Known rows, with every step that occurs
d-l-y: [-20.0 -17.0  22.0 -33.9  17.1  13.2  20.0 -22.3  -2.0 -30.5  30.4   9.5
   3.7  10.8 -21.7  29.9  -2.3  -0.5 -13.2 -28.0  20.1  -1.1  -5.1  33.7
  26.8  -4.7  -1.9]
y-e-u-t: [ -7.4 -17.9  13.2 -28.1 -35.0  10.0  14.3 -26.3   9.5   0.1 -20.6   1.9
   5.6   8.7 -13.4  36.6   2.4 -12.8 -26.1 -21.0  21.4 -18.3 -17.6   5.9
  23.7  -5.5 -13.0]
f-t-u-e-y: [ -9.8 -30.2  12.0 -40.9 -32.5   3.4  22.1 -25.7  25.9  -4.1 -10.2  13.7
  -8.2 -11.0 -11.3  45.4  -8.6  -0.4 -28.1   0.5  11.1 -21.8  -2.6  12.5
  36.5 -54.8   0.7]
l-f-t-u: [-11.5 -30.1  44.2 -38.6 -11.3   1.2  19.6  -5.8   8.3   1.3 -14.5  -3.1
   7.3 -22.2 -25.4  19.5   6.1 -24.8  -9.8 -15.8   0.0 -31.7 -24.4  35.9
  35.0 -35.8   6.6]
f-l-y-u-t: [-13.0 -25.4  10.4 -37.4  -1.7  13.6  30.4 -29.0  -4.7   1.9 -10.2 -10.4
   9.8  29.4  -0.8  66.7 -10.1  -5.4 -33.7 -17.9  22.4 -13.2   4.0   8.1
  52.6   5.4  -1.1]
f-y-l-v: [ -2.0 -15.0  30.2 -23.5 -12.3   3.3  11.4  -6.6   7.1 -34.7   9.6  13.7
   1.0   7.5   1.9  21.6   2.2  -2.6  -7.0 -13.7  25.0   1.7  -8.7  26.6
  29.3  15.7   0.0]
v-l-y-e-u-t-f: [-40.9 -33.3  15.4 -41.4 -30.5  18.3  32.3 -42.9  15.4  -1.1   6.9  -1.3
   8.4 -13.3 -25.7  69.2   5.9 -16.6 -12.6 -24.6  37.6 -20.7  -8.8   7.7
  59.9 -14.3 -11.1]
l-j: [  9.1 -16.8  33.1 -27.0  -6.2  -6.6   7.0 -14.5  22.3 -20.3  -3.4   3.4
  -1.3   3.0 -15.3 -19.8  -2.7 -26.5  -1.0 -23.9   8.9 -16.9 -15.5  31.6
  15.8 -11.8 -15.6]
t-f-y-u-e: [-18.9 -16.2  16.0 -53.2 -51.2  14.6  12.4 -25.9  34.9  22.0 -14.5 -15.1
   0.3  -8.0  10.4  41.8   7.1  -2.1 -12.0 -25.8  22.9   4.0   0.7  47.4
  32.5 -41.7   7.1]
v-l-f: [-19.6 -24.0  46.6 -38.2   9.5   2.8  16.1 -20.6   1.6 -26.2  22.9  -8.2
  19.5 -33.7 -20.5  17.0  20.5 -19.0   4.5 -25.4   2.5 -16.4  -9.4  33.6
  34.7   0.1   3.6]
y-e-u-t-f-l-j: [ 17.3 -18.2  41.1 -37.0 -57.6  11.9  43.2 -40.2  40.5  20.4  -2.6 -25.9
   9.0   0.1 -34.3  42.5  17.7 -39.1 -12.1 -27.4  31.7 -25.7  -2.6  20.3
  49.5 -16.1 -20.4]
j-l: [ -8.8  -1.2  31.2 -23.8  -6.3   3.6  10.9 -29.7  -1.9 -24.4  13.6  -9.6
   0.9 -13.7 -27.0  13.6   3.1 -11.1 -16.7 -24.2   2.5 -18.9  -1.9  26.1
  25.0  -9.1   3.4]
l-y-e-u-t: [-29.0 -26.3  -3.0 -38.6 -21.1  10.1   9.1 -32.8   4.4   3.1 -15.3  10.4
   4.5  16.7  -8.1  50.8  -9.3  -4.4 -22.8 -16.4  34.7 -20.1 -13.0   4.6
  39.5  -4.0 -18.6]
e-y: [-33.3 -19.7  13.3 -27.8  -7.3   9.6   5.7 -28.1  -4.0 -28.3   0.3  16.1
  -6.0  -1.4  -6.3   7.2  -1.7   3.3 -12.4 -16.0  -4.9  -5.6   3.9  24.8
  22.9 -27.7   0.8]
d-l: [  1.8  -9.0  37.0 -23.1   3.5  13.4  26.0 -15.9   3.3 -34.3  24.1   0.9
   4.5   2.9 -27.3  15.3   9.2  -8.8 -15.9 -32.6   6.1  -0.5  -8.9  36.1
  11.2  -7.9   5.4]
j-l-v: [  7.1  -2.5  31.0 -16.8  -6.4  -6.0  12.0  -6.9   1.2 -33.0  18.0  -5.8
   5.7 -29.7 -26.1   6.3  -0.7 -21.0  -8.7 -18.4  18.7 -15.2 -16.8  17.7
  29.0   3.5   0.1]
e-y-u-t-f-l: [-21.7 -26.8  23.3 -36.7 -35.8  27.7  45.5 -40.1   8.7   7.0 -12.9 -22.1
   1.4   3.9 -10.0  67.4  12.7 -11.4 -27.0 -22.3   3.5  -6.3  16.7  18.1
  56.1 -32.7  13.7]
e-y-l-f-t: [-14.6 -31.2  30.3 -42.3   0.8  12.6  27.1 -38.5   0.3 -20.7  -0.8  -0.2
   3.6   3.3 -16.0  54.7  25.7  -6.1  -6.3 -15.1  -1.4 -20.2   7.7  22.7
  51.8 -13.6   5.3]
t-u-e: [-14.0 -16.2  28.0 -36.4 -40.8  -3.8   4.7 -11.0  27.5   4.2  -4.5  -2.4
   1.7 -13.8  -8.3  23.9  -5.1 -20.1 -10.4 -19.8  12.3  -1.1 -17.8  22.3
  17.3 -27.0  -0.1]
u-t-f-y: [ 13.5 -20.0  17.0 -43.8 -11.3  22.4  23.6 -19.1  15.8  -4.9  -7.5  -7.5
  -6.3   2.1   6.7  24.4 -15.0  -2.8 -29.5 -13.0   8.6 -24.5  -6.8  43.3
  14.6 -22.8   1.9]
u-t-f-l: [ 26.9 -11.8  33.9 -32.1 -15.8  19.6  40.8 -24.8   8.9  -1.9   8.7 -31.3
   4.5  -1.0 -18.2  43.1   0.7 -25.0 -26.8 -27.6   2.0 -23.0  -2.1  31.4
  22.9  -6.6   0.5]
f-y: [-11.7 -12.4  18.8 -33.4  -3.0   9.1   2.6 -18.0   2.7 -21.7   2.3  14.7
  -2.9   4.2   5.3  -0.4 -10.9  11.9 -22.4 -11.2   5.8 -14.4  -0.2  45.4
  11.5 -18.0  -0.6]
l-d: [ 18.9 -13.7  32.0 -35.5  -2.2   3.6   6.4 -17.1 -14.2 -23.9  -9.0  -9.8
  16.2 -20.6 -17.7   5.1  -5.9 -18.5  -8.0 -20.2 -15.3 -12.6 -28.6  38.4
   1.4  -4.1   0.4]
e-y-u-t-f: [-32.9 -32.9  12.6 -38.5 -32.5  24.0  28.7 -30.1  10.3   2.2 -32.9 -10.1
  -6.6   2.9  -2.0  47.7   5.4 -13.3 -18.9 -24.4   2.3  -4.1  -1.7  16.7
  43.5 -41.8  13.3]
e-u-t-f-y-l-j: [-12.2 -28.6  44.9 -45.8 -39.0  22.9  38.4 -40.7  40.1  -5.7 -23.4  -3.4
  -4.8  17.6 -10.9  40.2  10.4 -24.0  -6.2  -8.6  25.7 -13.0  -0.3  34.2
  58.9 -21.6   3.1]
y-l-f: [-19.1 -17.6  47.6 -36.8  -7.8   4.9   9.7 -24.9   1.8 -12.2   5.3 -15.9
  13.7  -0.4 -13.7  35.1  28.3 -25.6  11.7 -36.4  -0.8   0.5  -7.4  33.5
  32.3  14.1   4.3]

Rows
[-18.6 -14.1  28.6 -30.0 -12.2  13.1  10.6 -29.5   5.5 -26.7   4.8  10.8
  -3.4  24.1   1.9  29.6   5.0   6.3 -14.5 -19.0   8.8  -1.2   6.2  35.5
  25.6   3.2   3.0] -> f-y-l
[-58.2 -25.8  13.2 -27.1 -25.6  11.1   8.3 -28.6  -2.7 -14.4 -23.6  13.2
  -4.0   6.1  -2.8  22.1   9.2   1.8 -11.0 -22.5   0.5   6.7   4.6  18.1
  41.6 -37.1  10.8] -> e-y-u
[  3.7 -33.8  44.8 -51.5 -15.9  -3.1  32.5 -18.2  31.4  -0.4  12.6 -10.3
  18.1 -42.5 -24.7  53.5  11.7 -22.3 -10.7  -9.3  18.4 -32.7 -16.7  20.4
  48.0 -27.1   2.2] -> v-l-f-t-u-e
[-28.1 -32.4   4.9 -32.9 -16.1  16.3  20.9 -27.9   1.2 -11.6 -34.0   5.9
  -3.3  17.2   6.5  42.0  -1.9  -0.2 -29.7 -12.8   3.9  -5.2  -0.1   3.4
  40.1 -23.6   8.0] -> e-y-u-t
[-58.4 -19.1   6.0 -33.6 -29.9   4.7  -3.1 -33.8   1.0   0.9  -4.6  17.5
   4.4   4.6 -17.2  31.5   3.0  -2.3  -5.1 -26.7  30.0  -6.3  -7.7  20.2
  41.1 -16.2 -16.7] -> l-y-e-u
[-14.4 -15.9   7.8 -47.3 -35.0   7.0   4.3 -24.7  25.9   8.2 -15.4   1.3
   3.5   6.1  18.5  34.9  -1.3  10.7 -22.8 -13.9  24.9   1.2   2.9  32.7
  27.4 -23.8   2.6] -> f-y-u-e
[ 16.7 -18.3  23.5 -33.9 -11.9  15.9  25.2 -13.4  10.5  -6.1 -11.9 -19.2
  -1.8  -2.5  -9.3  24.0  -6.7 -26.4 -19.8 -28.8   0.6 -19.6 -20.1  30.4
   9.7 -14.7   0.8] -> u-t-f
[-45.1 -25.8  27.7 -37.3 -52.9   5.0  13.5 -38.2  27.4  -6.1   0.5   6.7
  -4.8   3.7  -6.7  64.1  12.3 -11.9  -2.6 -17.1  11.0  15.3   8.3   4.5
  46.4 -21.9   6.2] -> t-u-e-y-l
[ -4.2 -32.5  31.7 -41.0 -38.4  18.2  48.9 -41.4  33.0   9.5 -14.6 -23.0
   0.0   8.4 -13.5  48.9  13.8 -27.2 -15.6 -18.6  15.3 -13.3  14.8  17.1
  65.2 -34.2   0.1] -> e-y-u-t-f-l-j
[-48.7 -18.0  19.3 -33.7 -22.5  15.2  18.6 -36.7   7.1 -10.5  21.5  15.3
  10.0   8.3 -33.4  47.1  14.6   0.0  -9.7 -31.4  38.6   3.0  -3.8  22.7
  45.2 -12.9  -9.8] -> d-l-y-e-u
[-18.4 -19.8  31.8 -34.3 -28.2  21.8  27.9 -22.6   8.6  -4.4 -28.2 -11.4
   0.9 -10.3 -19.6  27.3   0.2 -26.2 -13.2 -21.0   4.6 -13.3 -19.1  33.4
  31.3 -35.6  10.7] -> e-u-t-f
[  1.1 -14.1  35.8 -12.4 -12.4  -3.1  12.4  -1.6   2.7 -35.9   5.3   2.2
   5.2   3.0 -14.5  21.0   9.3 -25.7   3.4 -29.7  17.4   7.2 -21.0  13.0
  24.0  23.2  -2.2] -> y-l-v
[  8.0 -27.6  20.5 -56.3 -11.5   7.6  25.7 -44.5  21.3  -5.2   6.1  -9.3
   8.5  -2.0  -4.7  78.6  24.8  -5.9  -6.8 -12.7  12.2 -17.2  10.7  17.2
  49.8 -10.7  -0.9] -> u-e-y-l-f-t
[-11.5  -7.5  26.2 -51.5 -24.8   5.4   2.9 -41.6  16.0  10.0  28.8 -14.8
  12.7 -23.4 -12.2  35.3  21.3   3.4 -12.2 -21.0  23.7 -28.1   9.2  37.7
  39.5  -0.2 -11.3] -> j-l-f-y-e
[-29.1 -22.6  36.8 -40.7 -37.1  32.5  35.1 -39.0  16.2  -8.6 -21.3  -3.9
  -3.4  13.6  -7.0  58.6   9.5  -8.3 -17.0 -11.5  15.6  -5.4   1.6  35.8
  50.1 -21.4  16.0] -> e-u-t-f-y-l
[  8.0 -20.2  20.9 -51.8 -26.0   7.0  15.2 -50.2   7.9 -18.5   2.7 -11.7
  14.7  -8.4  -5.6  68.2  10.9 -10.1  -1.9 -13.0  -2.7   7.1   0.1  14.6
  29.0   3.3   0.8] -> u-e-y-l-d
[-35.5 -16.8  41.8 -51.8 -31.8  20.5  21.5 -36.1  18.3   2.1  24.1   3.7
  20.9 -13.5 -23.9  39.6  36.2   6.4  -6.6 -21.5  31.9  -4.4   3.7  50.4
  45.4 -19.5   1.8] -> d-l-f-y-e-u
[-36.4 -11.2  21.8 -22.9 -44.0   5.2   2.1 -27.4   6.2  -2.2  -9.5   8.8
   5.7  -4.8 -23.9  15.9  13.8 -10.4  -8.6 -30.6  17.7  -6.8 -12.6  21.8
  25.3 -18.1 -10.0] -> y-e-u
[ 18.6 -18.8   6.2 -43.5 -34.5  18.2  19.1 -25.4  26.3  13.7   0.0 -10.0
  -4.0   5.2   4.9  39.4  -4.9  -2.3 -31.6 -24.8  23.2 -26.8  -7.2  32.2
  11.8 -10.7 -16.2] -> u-t-f-y-e
[-44.6 -18.1  28.3 -51.0 -38.5   9.8  -0.7 -32.3  13.4  12.8  -2.6   6.5
  15.9 -16.6  -6.8  23.5  23.4   3.3  -2.7 -16.0  23.8 -13.2   0.1  47.1
  42.3 -23.0  -5.7] -> l-f-y-e-u
[ -9.3 -16.8  19.6 -51.3 -21.7   4.0  -3.9 -24.6  15.1  12.2  14.4  -1.9
  12.5  -8.9   2.9  19.9  14.8   3.9  -7.7 -24.2  20.3 -19.9  -2.1  45.4
  20.6  -3.2 -15.9] -> l-f-y-e
[-12.6 -18.4  21.5 -33.2 -52.4  17.4  23.5 -28.7  19.0  13.1 -19.1 -14.2
   3.0  -5.7 -22.3  42.0   9.6 -26.0 -16.7 -33.2  19.1 -16.2 -18.9  20.6
  28.1 -23.3  -7.6] -> y-e-u-t-f
[  1.7 -37.2  31.1 -41.6 -42.8  -2.9  33.0 -38.5  52.0  -6.0  -9.3   9.2
  -9.6  11.4 -17.6  57.3   8.3 -21.6  -8.5  -4.3  24.8 -16.4   3.1   0.5
  59.5 -34.2  -9.3] -> f-t-u-e-y-l-j
[ -0.3 -23.3  22.2 -43.8 -30.3  -1.8  15.9 -46.6  43.9 -14.7   6.5   1.7
  -2.8  16.0  -2.3  42.3  14.1 -17.4   5.1 -16.3  21.2   2.5  13.2   8.5
  43.7  -5.1 -14.7] -> u-e-y-l-j
[ -0.8 -19.5  38.0 -34.7 -13.5   3.8  14.7 -30.7  29.2 -22.7   2.1  10.3
  -4.5  26.9  -2.6  11.5   5.8  -8.7  -4.1 -14.2  19.0  -8.3   4.9  33.9
  34.9   2.4 -10.4] -> f-y-l-j
[-41.9 -19.3  26.6 -38.3 -38.6  19.7  13.6 -20.6  14.3   6.3 -21.3  -4.4
  -3.7  -3.3  -1.6  19.0   8.2  -2.0 -11.0 -28.7   9.2   0.2  -1.9  52.5
  34.9 -44.8  14.3] -> t-f-y-u
[ -7.4 -28.2  23.5 -30.2 -36.1  17.2  46.9 -16.8  11.4  -1.2  -8.1 -18.0
   6.1 -11.9  -9.9  59.0   9.4 -20.9 -17.4 -16.7  20.3  -3.0   2.4   9.2
  59.5 -19.8  10.6] -> e-y-u-t-f-l-v
